Known rows, with every step that occurs:
lemumib, kadi: [  1   0 -12   0  -2   2  10   8   9   1   1 -19  -6   0   0  -1  -2  -1
   1  -5   1   1  -1  -2  -2   0  -9   2   0  -1  -1]
zala, vetu, lemumib: [  2   0  -4 -10   0  -2   1   2   3   0   1  -1  -7   2   3   1  -1   3
   0   6   0   0   4  -1  -3   0   1  -3   4   6  -1]
gege, kadi, zudap, dopu, zala: [  0  -2   8   3   0   2  -3  -9 -12   0  -2   7   3   1  -2   2  -3   4
  -1  -4  -1   5  -5   3   7   2 -18   0  -2  -7   2]
dopu, veteg: [  0  -3  -3   7  -1   3   9  10   7  -3   0  -5   6  -2   1  -1  -3  -3
  -1  -1   2  -4   3  -3  -4  -2 -18   2  -2   0   0]
lemumib, kadi, zudap, dopu, zala, vetu: [ -2   1 -10  -3   1  -3 -12 -10 -20   0  -1 -16   4   3   0   2  -1   5
   4  -6  -7   6   3   8   0   8  -9  -4   4   1   1]
beze, gege, kadi, lemumib: [  3   1  21  -3   1   2   9   4   5  -2  -3  14  -9   0  -4  -2   4  -4
   3   1   1   1 -13  -3  -1  -4   1   2  -2   1   2]
zudap, kadi, lemumib, dopu, veteg: [ 0 -8 10  8  1  1  4 12  4 -4  3 17 16 -1 -2 -4  2 -1 -1 -3  1 -3  1 -3
 -5 -4 11  0 -4 -1 -1]
veteg, dopu, zala: [  2  -2  -8  -1  -1  -4   7  -2 -11   0   1  -4   0  -1   1   0  -2   1
  -1   2   1   3   8   4   5   1 -13  -1  -3  -2   0]
zala, vetu, lemumib, kadi, zudap: [  0   2 -13  -8   2  -2  -3   4  -3   0   2  -9  -7   1   2   5 -10   4
   1  -2  -1   1  -2  -2  -5   4  10  -1   6   5  -2]
lemumib, vetu: [-1  0 -4 15 -1  1 -5 10  9  0  1 -3 -7  1  1  0 -1 -3  0  5  2  1  1 -4
  0 -4 -8  3  0  0 -2]
beze, gege, kadi, lemumib, dopu, zala: [  1   2  41  -1   1   0   8  10  -9  -1  -4  16   3   1  -4  -1   5  -3
   6   1   0   3 -10   1   5  -4  11  -3  -2  -3   2]
kadi, zudap: [ -1   0  -4   8   0   3   7   5   4   0   2   4  -5  -1  -1   3 -12   2
  -3  -1   1   4   0  -2  -1  -2 -19   2  -1  -1  -1]
kadi, zudap, dopu: [ -1  -1  -7   8   0   3  -1 -10   3   0   0   0   0   0  -2   1  -6   1
  -4  -1  -2   2   2   0  -1  -1 -18   3  -1  -3   0]
zudap, dopu: [ -1  -2  -6   3  -2   2   3 -10   9   1  -2  -7   1   0  -1  -2   5   0
  -3   0  -1   0   4   0  -1  -3 -17   1  -2  -2  -1]
kadi, lemumib, dopu, zudap: [-1 -6 13  7  0  2 15  5  5  1  2  6  9 -1 -3 -5  5 -1 -3  1 -1 -4 -1  1
  8 -4 13  4 -2 -2  0]
gege, kadi, zudap, dopu, lemumib: [ -1   3   2   1   0   2  -3 -13   3   2  -1   9   7  -3  -1   2  -3   2
   0  -5   0  -2  -9  -3   1   1   0   3  -3  -4   2]
gege, beze: [  0  -3   4   4  -1   3   9   6   8   0   1  -1  -8   0   0   1   5 -18
  -2   1   5   3   6  -4   0  -2 -18   4  -2   0   0]
lemumib, vetu, zala: [ 0  0 -5  8 -2  1 -8  6 17  1  1 -2 -7  1  0  1 -1 -3  0  8  7  2  1  1
  1 -4 -8  1  1  2  2]
gege, kadi, zudap, dopu: [ -2  -3   3   2   0   3  -3 -10   3   0   0   9  -1  -1  -1   2  -3   2
  -3  -2  -1   1  -8  -1   2   0 -17   3  -2  -3   1]
beze, gege, kadi: [  3   6  23  -4  -1   3   9   5   8   0  -5   6 -10   0  -2   1   3  -4
   3   1   2   0 -11  -2   1  -3 -20   2  -2   1   2]
vetu, lemumib, kadi, zudap, dopu, zala: [ -2   2 -10   2   2   2  -3 -10 -12   0  -1 -14   4   0   0   2  -4   4
  -2  -6  -2   0   1  -2  -1   5  10  -1   0  -7  -3]
beze, gege: [  2   7  12   2  -1   4  10   5   8   0  -5  -2  -9   0  -1   0   2  -6
   2   3   0   1  -2  -1  -3  -4 -20   2  -2   2   1]
veteg, dopu, zala, vetu, lemumib: [  2  -1  -9 -14   1  -8  -4  -7 -17  -1   1  -2  -1   1   5   1   0   5
   1   7  -3   2   9   5   2   4   6  -5   2   4  -1]
beze, gege, kadi, zudap: [  2   7  21   1   1   4   5   4   3  -1  -4  14  -9  -2  -3   5  -7  -3
   1   0   1   2 -14  -2   0  -2 -21   2  -3   1   1]
dopu, zala: [  0  -1   2   4  -1   2  10   8  -6   1   1  -3  -3   3   0  -1  -1   2
  -1  -1   1   4   5   2   3   0 -18  -2  -1  -3  -1]
zudap, kadi, lemumib, dopu: [-2 -5  9  4  1  2  3  8  7  0  4 18  3  0 -3 -5  4  1 -1 -2  0  2  0 -2
 -2 -5 13  1 -3 -2 -2]
veteg, dopu, zudap, kadi, lemumib, vetu: [  1  -7 -14   9   1  -5 -11  -8   0   0   3  14   3  -3   0  -6  10  -6
  -3   2  -2  -7   4   2   7   1  16   5  -4  -2  -1]
veteg, dopu, zala, vetu: [  2  -1  -8  -9   0  -9  -4  -5 -18   0   1  -4   0   0   3   1   0   3
   2   4  -3   5  10   8   4   4 -14  -6   1   6   2]
beze, gege, kadi, zudap, dopu, veteg: [  1   4  19   3   1   2  -4  -9  -1  -4  -7   8  10  -3  -2   2   0  -7
   0  -2  -2  -4 -11  -2  -3  -1 -21   3  -3  -2   3]
vetu, zala: [  0  -2  -3  -4  -2   3   7   2  18   1   1  -3  -6   1   0   0  -1   1
  -3   3   8   2   2   2   1  -3 -18   1   0   2   2]
veteg, dopu, lemumib, kadi: [  1   5 -22  -7  -1  -4   7  -6   4   2   0 -18   3  -6   1   0  -4  -2
   2  -6   2  -5   1  -3  -2   3  13   1  -3   2   0]

Rows:
[ 0 -1 11 -5  1 -3  1 11  1 -4  0  2 14  0  3  1  0  1  2  5 -1 -4  3 -4
 -6 -2 10 -3  3  6 -1]
zala, vetu, lemumib, dopu, veteg
[ -2   4  -8   6   0   3  -2 -14   3   3  -1   1   6  -2  -1   1  -5   1
  -2  -4  -1  -1   0  -2  -3   1  -2   2  -2  -4   0]
kadi, zudap, dopu, lemumib
[  1   3  36  -2   1   2   9   9   6  -2  -4  17   0  -1  -3  -1   4  -4
   4   2   1   1 -14  -4   0  -6  12   2  -3   1   1]
beze, gege, kadi, lemumib, dopu
[  0  -3  -1   2  -2   3   7   0   7   2   1   6  -1   0   0  -5  10  -2
  -5  -4  -1  -7   4   3   7   1 -18   5  -3  -2   0]
dopu, zudap, kadi
[  1   2 -11 -12   0  -2   0   4   2   0   1 -17  -7   1   3   1  -1   2
   2   0  -1  -1   0  -3  -5   3  12  -3   5   6  -1]
zala, vetu, lemumib, kadi
[  0   5 -22  -2   0  -3   3  -6  -1   1   1 -12   3  -7  -1   5 -13  -1
   1  -7   1  -4  -2  -3  -2   4  11   3  -2   0  -1]
veteg, dopu, lemumib, kadi, zudap
[ -1  -5  -7   6  -1   2   2  -5   7  -2  -2  -9  13  -1   0  -3   3  -3
  -2  -1  -1  -4   4  -1  -4  -1 -18   1  -2  -2   1]
zudap, dopu, veteg
[  2   1 -16 -17   0  -9  -4  -6 -18  -1   0 -17  -1  -1   4   2   0   3
   3   0  -2   1   6   4   0   6  15  -6   4   4   0]
veteg, dopu, zala, vetu, lemumib, kadi
[  0   2 -10 -12  -1  -3  -9 -10 -15   0  -2 -21   3   3   3   0   8   4
   3  -2  -5   0   5   3  -2   6  12  -6   4   1   0]
zudap, dopu, zala, vetu, lemumib, kadi
[  0  -5  -7   7   1   1 -14   3  14  -1   4  16  -7   2  -2  -5   4  -2
  -2   3   6   2   1   2  -2  -3  13   0   0   2   1]
zudap, kadi, lemumib, vetu, zala
[  0  -6   4  11   0  -1  -6   8   6  -1   2  12  -7   1  -2  -1   0  -2
   1   4   2   2 -10  -6   2  -3  13   2   0  -1   1]
gege, kadi, lemumib, vetu
[ 0  2 15  2  0  3 10 10 -4  1  1  2  6  1  1  0 -1  4 -1  3  2  0  4 -3
  3 -3 11 -3 -1 -4 -3]
vetu, lemumib, dopu, zala
[-1 -6 10  6  1  1 11 10  7  0  2  7  2  0 -2 -2 -1  2 -1  2  1  2 -1 -3
  0 -6 13  0 -1 -1 -1]
kadi, lemumib, dopu
[  0  -6  -4   7   1   0 -13  -2  12   0   4  14  -1   1  -1  -5  10  -4
  -4   2   4  -5   1   5   7   1  13   3  -2  -2   2]
dopu, zudap, kadi, lemumib, vetu, zala
[ -1   0  -2  -5   2  -3 -12 -13 -19  -1  -1   2   4   3   2   3  -2   6
  -1   2  -5   4   7   5  -1   4   1  -4   4   0  -1]
kadi, zudap, dopu, zala, vetu, lemumib
[  0  -4  13  -4   1  -5  -6   7 -17   0   4  18   6   3  -1  -4   7   4
   4  -1  -5   5   5   8   2  -1  14  -6   2   3  -1]
zudap, kadi, lemumib, dopu, zala, vetu
[ -1   1 -12   5   1   2   7   7   3   1   2 -12  -5  -1  -1   4 -11   0
  -1  -6   2   2  -3  -2  -2   1  -9   3   1  -1  -2]
lemumib, kadi, zudap
[ -2   6 -15  -2  -3   2   2 -12   8   4  -1 -22   6  -3  -1  -3   4  -2
   2  -8  -1  -5  -1  -2  -4   1   9   2  -1  -3   0]
zudap, dopu, lemumib, kadi
[  1   0   1  -8   0  -3  -1   4 -14  -1   0  -2  -4   3   4   1   1   5
   1   5  -1   2   7   4   0   1   1  -6   4   3   0]
dopu, zala, vetu, lemumib
[  1  11  18  -1   1   3  -4 -15   1   2  -6  11   4  -3  -3   3   0  -4
   2  -3  -2  -3 -13  -2  -1   1  -4   3  -3  -3   3]
beze, gege, kadi, zudap, dopu, lemumib
[ -2   6 -10  11  -1   2 -21 -14  11   3  -1   3   6  -2   1   3  -4  -2
  -1   3   3  -1  -2   1  -2   1   8   1  -1  -3   2]
kadi, zudap, dopu, lemumib, vetu, zala
[ 0  0 13 -7 -1 -2  4  3  1  0  0  2  8  1  3  0  7  2 -1  5 -3 -7  2  2
  6 -1 11  1  1  4  0]
zala, vetu, lemumib, dopu, zudap
[-1 -5 -6  9 -1  0 -8  4 15 -1  3  5 -7  2 -1 -1 -1 -2 -1  7  7  3 -1 -1
 -1 -3 13  0  2  1  1]
kadi, lemumib, vetu, zala
[ -1   0  -3   0   2  -2 -12 -12 -19   0  -1   0   4   2   0   3  -2   5
   1   0  -7   6   7   9   2   3 -18  -4   3   1   1]
kadi, zudap, dopu, zala, vetu
[ -1   3 -12   0   2   4   6   6   5   0   2 -11  -6  -1   1   4 -12   2
  -3  -5   3  -1  -4  -8  -4   2  10   3   0  -2  -4]
vetu, lemumib, kadi, zudap
[  1   3  -8 -12   0  -3  -1   6 -13   0  -1 -17  -3   3   3   1   0   5
   4  -2  -2   2   3   2  -2   5  11  -6   5   3  -2]
dopu, zala, vetu, lemumib, kadi
[  0   3  -8  -7   2  -3  -5   4 -19   0   1 -10  -3   2   3   6  -9   6
   1  -2  -2   4   0   2  -2   6  10  -5   5   2  -2]
dopu, zala, vetu, lemumib, kadi, zudap
[  0   0  -1  -9   0  -3  -8 -12 -13  -1  -2  -5   3   4   3  -2   7   4
   1   4  -5   2   9   5   0   3   2  -6   3   1   0]
zudap, dopu, zala, vetu, lemumib
[ -1  -5  -7  14   1   0 -12   6   5  -1   4  15  -7   1  -1  -4   4  -3
  -1   2   0   2   1  -4  -3  -2  13   1   0  -1  -2]
zudap, kadi, lemumib, vetu
[  0   1 -12  -5   0   2   9   7  10   0   1 -18  -6  -1   2   0  -2   0
  -1  -3   3  -3  -1  -8  -5   0  11   1   1  -1  -4]
vetu, lemumib, kadi
[  0   0  13 -10  -1  -2  -4   0   1   1   2  13   8   2   3  -3  12   1
  -1   2  -3  -8   4   2   5   1  12  -1   1   4   0]
zala, vetu, lemumib, dopu, zudap, kadi
